What can hang from each mark
K_541: K_302 K_536
K_374: K_55
K_536: K_224 K_929
K_920: K_902
K_333: K_32 K_315 K_424
K_55: K_374 K_542
K_929: K_302
K_542: K_55 K_424
K_902: K_374 K_920
K_315: K_483
K_302: K_483 K_541 K_929
K_483: K_32 K_302
K_32: K_333

Known rows, with every way that one mark hangs from another
(K_32 (K_333 K_424)): [11  2 -6 12 -7  6  4 -3 11 -3 -5  0  9  4  0 10 -6  6  0  1  3 -4  0  3
 -2 11 -2  1  0  6]
(K_483 (K_32 (K_333 K_424))): [ 4 13 -6 11 -8 -2 10 -4 25  5 -1 -1 10  2 -4 15 -5  6 -7 -5  1 -4  2 -1
 -7 16  2  1  5 12]
(K_542 (K_55 K_374) K_424): [ 11  15   3   0   9  -6   6  -1   3  -8   9  10   6   6 -19  -3   7   1
 -16   6 -17   0  12   8   4   4  14  19   8   5]
(K_920 (K_902 (K_374 (K_55 K_542)))): [  1  18  -5 -18  12  -5 -13 -11  -6  -5  -1   6   5  -7  -7  -6  10  -5
  -5   4 -17  -3  15  -9  -3   0  -4  -3   2  -4]
(K_374 K_55): [-2  2  1 -2  7  3 -2  5  0 -1 -1  6  1  1  6 -8  4 -4  6  4 -7 -6 -2 -6
 -4  8 -6 -4  1 -4]
(K_483 K_32 K_302): [ -9  10  -3 -11  -3  -7   7  13  24   2  -1   9  -3  -7  -7  13   5  -6
  -6 -12  -5   5  -2  -2  -2   5  10  -1   5  16]
(K_315 K_483): [  1   7   3   5   7 -11  -3  -4   5   2   4  11   2   4  -7  -7  -4   2
   1  -3   4  -5  -1   4   3   1   2   5  -2   3]
(K_902 (K_374 (K_55 K_542)) K_920): [ -3   5   4 -22  27   2  11 -14  -6  -6  -4  15   6 -13  -4  -7  23   0
  -3   4 -22 -16  16 -14   4  -3   4 -13  -7  -6]
(K_315 (K_483 (K_32 (K_333 K_424)) (K_302 K_541 K_929))): [ 16  17  -5  -4  -5 -14  20 -18  35   4 -25  18  -3   7 -16  15 -14  16
   3 -21  12  -7 -16  -4  15  10  11   0   3  24]
(K_32 (K_333 (K_315 K_483) K_424)): [  8   5   3  23   2  -8   4 -22  17   0  -2  10   1  15  -3   3  -7  11
  12   1  12 -12  -5   7 -12  15   1   9  -1   1]
(K_902 (K_374 (K_55 (K_542 K_424))) K_920): [ -2  12   8 -20  30   9  20 -16  -7  -4  -4  26   6  -3 -13  -6  26   1
 -10   4 -29  -9  22  -7   1   6   4  -6  -1  -4]
(K_483 (K_32 K_333) (K_302 K_541 K_929)): [ 14   7  -6 -25  -4 -12  11 -10  30  -6 -24  -1  -9  -3  -8  18 -10  11
  -3 -18   3  -3 -11  -7  14  -1   6 -10   1  23]
(K_55 K_374 (K_542 K_424)): [ 10   5   0  -7   1  -3  -6 -11   0 -11   8  12   7  -4 -29  10  11   8
 -24   0 -14   6  18   4  -1  -8  14  20  -1   0]
(K_374 (K_55 K_542)): [  4  -1   2  -4   5   2  -9  -2  -1  -8   8   9   2  -5  -5  -6  10   1
   0   4 -10  -5   6  -6  -8   3  -2   3  -6  -5]
(K_536 (K_929 (K_302 K_541))): [ -1   4  -3 -17   5 -13  13 -25  -3  -4  -5  -3  -6  -1   4  -8  -1  -9
  13 -18   1   4 -17   3  18  -7  -3 -20  -6 -10]
(K_536 K_224 (K_929 (K_302 (K_483 (K_32 K_333)) K_541))): [ -5  17 -11  -6  -3 -22  14 -28  25   2  -9 -17   4   3   4  -1 -17  -5
   5 -40   7   2 -20  -4  26 -12   0 -20  -7   2]
(K_302 K_483 K_929): [ 13  -2   1   2 -13  -7   6 -14   2   4 -12  10  -6   3   7  -3 -11  22
   5  -6  14  -5  -8  -7  18  -5   1   5  -4   8]
(K_542 K_55 K_424): [  7  15   7   7   8   2  17   0   1  -1   7  10   1  14 -10 -11   4  -1
  -4   5 -12   1   7  13  -2  14   6  13   9   5]
(K_929 (K_302 (K_483 (K_32 K_333)) (K_541 K_536))): [  8   1  -9  -6   8 -22   2 -22  28 -13  -2  -1  -6  -3 -10   6 -22  17
   0 -25   5  -9  -7  -4  19  -8  -6 -19 -22  25]
(K_483 K_32 (K_302 (K_541 (K_536 K_224)))): [-11   8 -11  -9  16  -3   3   3  24   1 -10  -5 -10   2 -18  10  -3  -8
   2 -32   5   4 -12  -7  12 -17  13 -13   4  12]
(K_302 (K_541 (K_536 K_224)) K_929): [  7  -4  -7  -4  13  -4  -1 -16  -3  -3 -18  -7  -9  11  -7  -4  -8  10
  11 -20  16  -6 -15  -9  23 -27   3 -12   1  -4]
(K_333 K_315): [ -2  -4   6   6   1  -3   2 -16   1   1   0  -1  -9   7   3   0   3   1
  11   4   5  -2  -2   1 -12   3   1   3   0  -7]
(K_541 (K_302 K_483 K_929) K_536): [ 19  -9  -9  -2   8 -16  -9  -2   3 -11  -6  15 -18   0   5  -4  -8  24
   9  -7  27 -15  -1  -7  18 -27  -4   0 -14  15]
(K_333 K_32 K_315 K_424): [  0  -1   6  26  -6   1  11 -33  -2  12  -7   8 -10  14  10   7   4  -6
  13   8  15  -1 -13   3 -21  18   6  18   8 -11]
(K_483 (K_32 (K_333 K_424)) (K_302 K_929)): [ 12   9  -8  -6 -17 -10  15   3  33   0 -15  14   1   0  -3  21  -2  13
  -4 -12   6  -4  -7  -3   5  10  10  -1   8  22]
(K_536 K_224 K_929): [-11  10  -6  -1   2  -6  -1   1   0   7   0 -13   5   5   7  -7   6 -17
   7 -18   7   3 -10   1   7 -15   5  -6  12 -17]
(K_315 (K_483 (K_32 K_333) K_302)): [  0  16  -4  -9   4 -24  -3  11  40  -5   1  10   4  -3 -14  12  -6   1
 -11 -13  -1  -6   0   3  -2   6   9  -1   0  27]
(K_542 K_424): [ 1  8  4  2  3  7  8 -2 -1  2  0 11  0  9 -8  0  3  1 -8 -1 -7  6  6  7
 -3  9  1  8  6  1]
(K_315 (K_483 (K_32 K_333) (K_302 (K_541 K_536) K_929))): [ 15   8  -8 -21  17 -29  -8  -8  39 -12 -14  12 -11   1 -22  11 -13  19
   1 -23  12 -17 -10  -3  16 -11   9 -12  -4  32]
(K_333 K_32 (K_315 (K_483 K_302))): [ -5   1   7   6   7 -21  -4 -18  13   3  -4  21 -16  10   2   3   4 -11
  10  -1  12  -3 -15   7 -15   7  13  15   4   4]
(K_902 K_920): [ 0  1  2 -4 14  0 12 -6 -5 -3 -1  7  0  0  1 -1  8  2  4  1 -5 -6  2 -5
  4 -1  3 -8 -3 -3]
(K_920 (K_902 (K_374 (K_55 (K_542 K_424))))): [  2  26  -1 -16  15   2  -6 -13  -7  -2   0  16   5   2 -17  -6  13  -4
 -11   4 -23   5  19  -2  -5   9  -3   5   8  -4]

Rows
[  3   1 -11  12  14 -21 -11  -6  32  -7   1 -10 -12   8   1   6 -10   8
   8 -18  23 -14   1  -6  -4 -23   0   0 -11  12]
(K_541 (K_302 (K_483 (K_32 (K_333 K_315)))) (K_536 K_224))
[ 12   4   6  10  -3 -10  22 -49   8  11 -30  27 -23  19   0   6  -4   4
  23  -9  26  -3 -32   0   1  11  15  16   6   1]
(K_333 K_32 (K_315 (K_483 (K_302 K_541 K_929))) K_424)
[  5  -4 -10 -17  10  -2   2  -5   7  -6 -23   3 -13   6  -9   3  -3   5
  11 -28  14  -2 -20  -7  26 -28   9 -14   1   6]
(K_483 (K_302 (K_541 (K_536 K_224)) K_929))
[  1   5   2   1   1 -15  -1 -12  28  -1   2 -10  -3   2   0  12  -2   5
   0   0   1  -8   4  -1 -17   9   1  -1   2   6]
(K_483 (K_32 (K_333 K_315)))
[  8   4 -13 -20  10 -15  -3  -2  33 -10 -21  -8  -7   3 -13  15  -8   8
   0 -31  10  -7 -13  -9  20 -22   9 -18   3  20]
(K_483 (K_32 K_333) (K_302 (K_541 (K_536 K_224)) K_929))
[  5  10  -7  15 -18 -13  20 -15  28   2   1  13   9   0   2   9 -16  14
  -3 -16   3  -2  -5  -1   9  14  -2  -5 -12  18]
(K_929 (K_302 (K_483 (K_32 (K_333 K_424)))))
[ -3  -1  -7 -15  15 -25 -11   1   2 -14  15   7  -1  -4   3  -7   9  -4
   9 -15   4  -8  -7   8   9 -17  -2 -22  -5  -3]
(K_541 (K_536 (K_929 K_302)))
[ -3   4  -1  -8  29 -25 -13 -34  13  -3  -9  11 -28   8  -2   1   4 -14
  24 -17  24 -11 -26   8  -6 -10  13   1   5   0]
(K_333 K_32 (K_315 (K_483 (K_302 (K_541 (K_536 K_929))))))
[  5   7   6  -3   8   8  -1  -4  -2  -5   6  19   1   4 -14  -6  12   1
  -6   2 -17   1  12   2 -12  12   0  11  -1  -3]
(K_374 (K_55 (K_542 K_424)))
[  2  19  -6   6  -3 -13   9   6  40   2  -4  19   7   1 -15  15  -6   4
  -6 -14   3  -4  -4   4  -3  15  11   5   4  25]
(K_315 (K_483 (K_32 (K_333 K_424)) K_302))
[ -1   2   7   2  11 -13   5 -38  10   3 -17  13 -24  12  -4   3  -4 -11
  16  -9  15  -1 -23   3  -8   6  12  12   0   2]
(K_333 K_32 (K_315 (K_483 (K_302 K_541))))
[ -1   1  10  18   9 -20  -5 -31   3   7   1  10 -11  13   4  -3   1  -6
  11   6  14  -8 -10   5 -18   7   7  17   2  -5]
(K_333 K_32 (K_315 K_483))
[-14  16 -14 -18  20 -11   0   0  24   2  -7  -8 -10  -1 -10   7   5 -17
   9 -38   9   2 -18  -3  13 -21  14 -16  11   2]
(K_483 K_32 (K_302 (K_541 (K_536 K_224 K_929))))
[  4   8  -2 -22  -4  -8  19 -12  20   4 -23   7 -15  -2  -9  12  -4   6
   3 -18   4   3 -15 -10  16  -2   9  -5   5  15]
(K_483 K_32 (K_302 K_541 K_929))
[  6  -2   8   1   1 -28   1 -24  12   2 -13  25 -19  11   4   3   3   1
  12  -2  19  -8 -19   3  -7   2  15  15   6   4]
(K_333 K_32 (K_315 (K_483 (K_302 K_929))))
[  2   8  -1  16  -8  -5  13 -18  27   5  -2  -2   0   8  -1  16  -2   7
   5  -1   5  -6  -1   0 -18  20   3   5   5   5]
(K_483 (K_32 (K_333 K_315 K_424)))
[ -8   8   4 -20  30   3  18  -7  -5   0 -10  12   5  -7   6  -9  17  -6
   4   5 -20 -16   9 -15   8   3  -1 -21   1  -7]
(K_902 (K_374 K_55) K_920)
[ -4  21  -5 -17  15  -3  -7  -4  -5   2  -7   4   3  -2   2  -8   5 -10
   0   4 -15  -2   6  -9   1   6  -8 -11  10  -4]
(K_920 (K_902 (K_374 K_55)))
[  4   7  -7   3   4 -10   7 -23  16   9 -18  -6 -11   8  -9   0 -17  19
   8 -31  21  -7 -17 -15  28 -22   7  -5  -1  10]
(K_302 (K_483 K_32) (K_541 (K_536 K_224)) K_929)
[  6  -8  -5  -3   9  -9   3 -24   2  -9  -6  10 -12   0  -6  -6 -17  14
  10 -21   9  -5 -13  -2  26 -14  -6 -16 -23  11]
(K_929 (K_302 K_483 (K_541 K_536)))
[  6   8   0   2 -14 -15  12 -13  17  11  -8   7  -4   0   2   3 -10  20
  -1 -11  12  -6  -6 -11  14  -1   5   6   1  15]
(K_302 (K_483 K_32) K_929)
[ -9  12 -10 -12  26 -14  -8  -4  14  -4  -8   4  -9   6 -14  -7  -1 -14
  15 -37  16  -3 -21   4  20 -25  13 -13   4  -1]
(K_315 (K_483 (K_302 (K_541 (K_536 K_224 K_929)))))
[  3  12 -14   4  -1 -27   3 -10  30  -5   9  11   5  -3   2   7  -9  12
   5 -25  13 -13  -9   5  12   0   0 -14  -7  16]
(K_541 (K_536 (K_929 (K_302 (K_483 (K_32 (K_333 K_424)))))))
[  4   4  -8   0  10  -1   7 -19  35  -8 -13   4 -17   6 -15  23  -5   7
  12 -17  10  -8 -11   0  -8   8   7  -7   0  18]
(K_483 (K_32 (K_333 K_315 K_424)) (K_302 (K_541 K_536)))
[ 19   2   0   0  -3  -8  17 -35  23  -4 -29  18 -14  16  -8   8 -11  18
  21 -12  18  -9 -22   2   9   8   7   2  -1  10]
(K_32 (K_333 (K_315 (K_483 (K_302 K_541 K_929))) K_424))
[  2  19 -12 -22  27 -28 -15  -3  39 -11  -3   2  -7  -4 -18  10  -6  -2
   5 -29  10 -14 -11   5   8 -10   9 -15   1  23]
(K_315 (K_483 (K_32 K_333) (K_302 (K_541 (K_536 K_929)))))
[ -1  15 -15  -3  15 -15  -8 -17  28   2  -8 -24  -2   3  -5   3 -16   2
   8 -37  17 -10 -14  -6  18 -20   3 -14   0   8]
(K_302 (K_483 (K_32 K_333)) (K_541 (K_536 K_224 K_929)))
[ 10   6  -7 -22  -8 -19   2   9  34  -7 -12   5  -2  -5  -4  19  -2  10
  -9 -10   1  -5  -3  -4   6  -1   7  -7   5  24]
(K_483 (K_32 K_333) (K_302 K_929))
[  4  -3   0  -1  -5  -5  18 -30   0  -2 -12   6  -9   1   0  -6 -18   8
   9 -19   3   4 -16  -4  26  -3  -6  -9 -20   4]
(K_929 (K_302 K_483 K_541))
[  9   4  -5  20   5   0   9 -39  29   2 -12  -2 -14  10  -9  14 -20  22
  18 -16  20 -14 -11  -5  -1   8   1   1  -7  15]
(K_302 (K_483 (K_32 (K_333 K_315 K_424))) (K_541 K_536))
[  8  15 -10   1  15 -11   1  -7  39  -6 -10  14  -4   3 -25  16 -13  10
   1 -24  10 -11  -9   2   5   5   9  -5  -2  29]
(K_315 (K_483 (K_32 (K_333 K_424)) (K_302 (K_541 K_536))))
[  4  16  -5 -13   9 -16   4  -8  37  -3 -12   4  -4  -1 -18  12 -14   3
  -4 -21   0  -3  -8  -1   7   5   7  -4  -3  26]
(K_315 (K_483 (K_32 K_333) (K_302 K_541)))
[ -9   6  -8   4   8 -16  11 -22  16   1  -4  -1  -7   6  -9  -3 -17   6
   5 -37   9   0 -16  -9  26 -19   2 -18 -13   9]
(K_929 (K_302 (K_483 K_32) (K_541 (K_536 K_224))))
[-14  12 -10  -1   6 -30   0  -4  20   2  12   2   1   1   2  -6  -3  -3
   6 -36  12  -4 -13  -1  19 -22   7 -17  -2   2]
(K_541 (K_536 K_224 (K_929 (K_302 (K_483 K_32)))))
[ -2   4   3 -17  14   4   0  -7  -2  -4  -1   8   7 -12  -5  -6  15  -2
  -6   4 -17 -10  14  -9   0  -2   0  -5  -4  -4]
(K_902 (K_374 (K_55 K_542)))
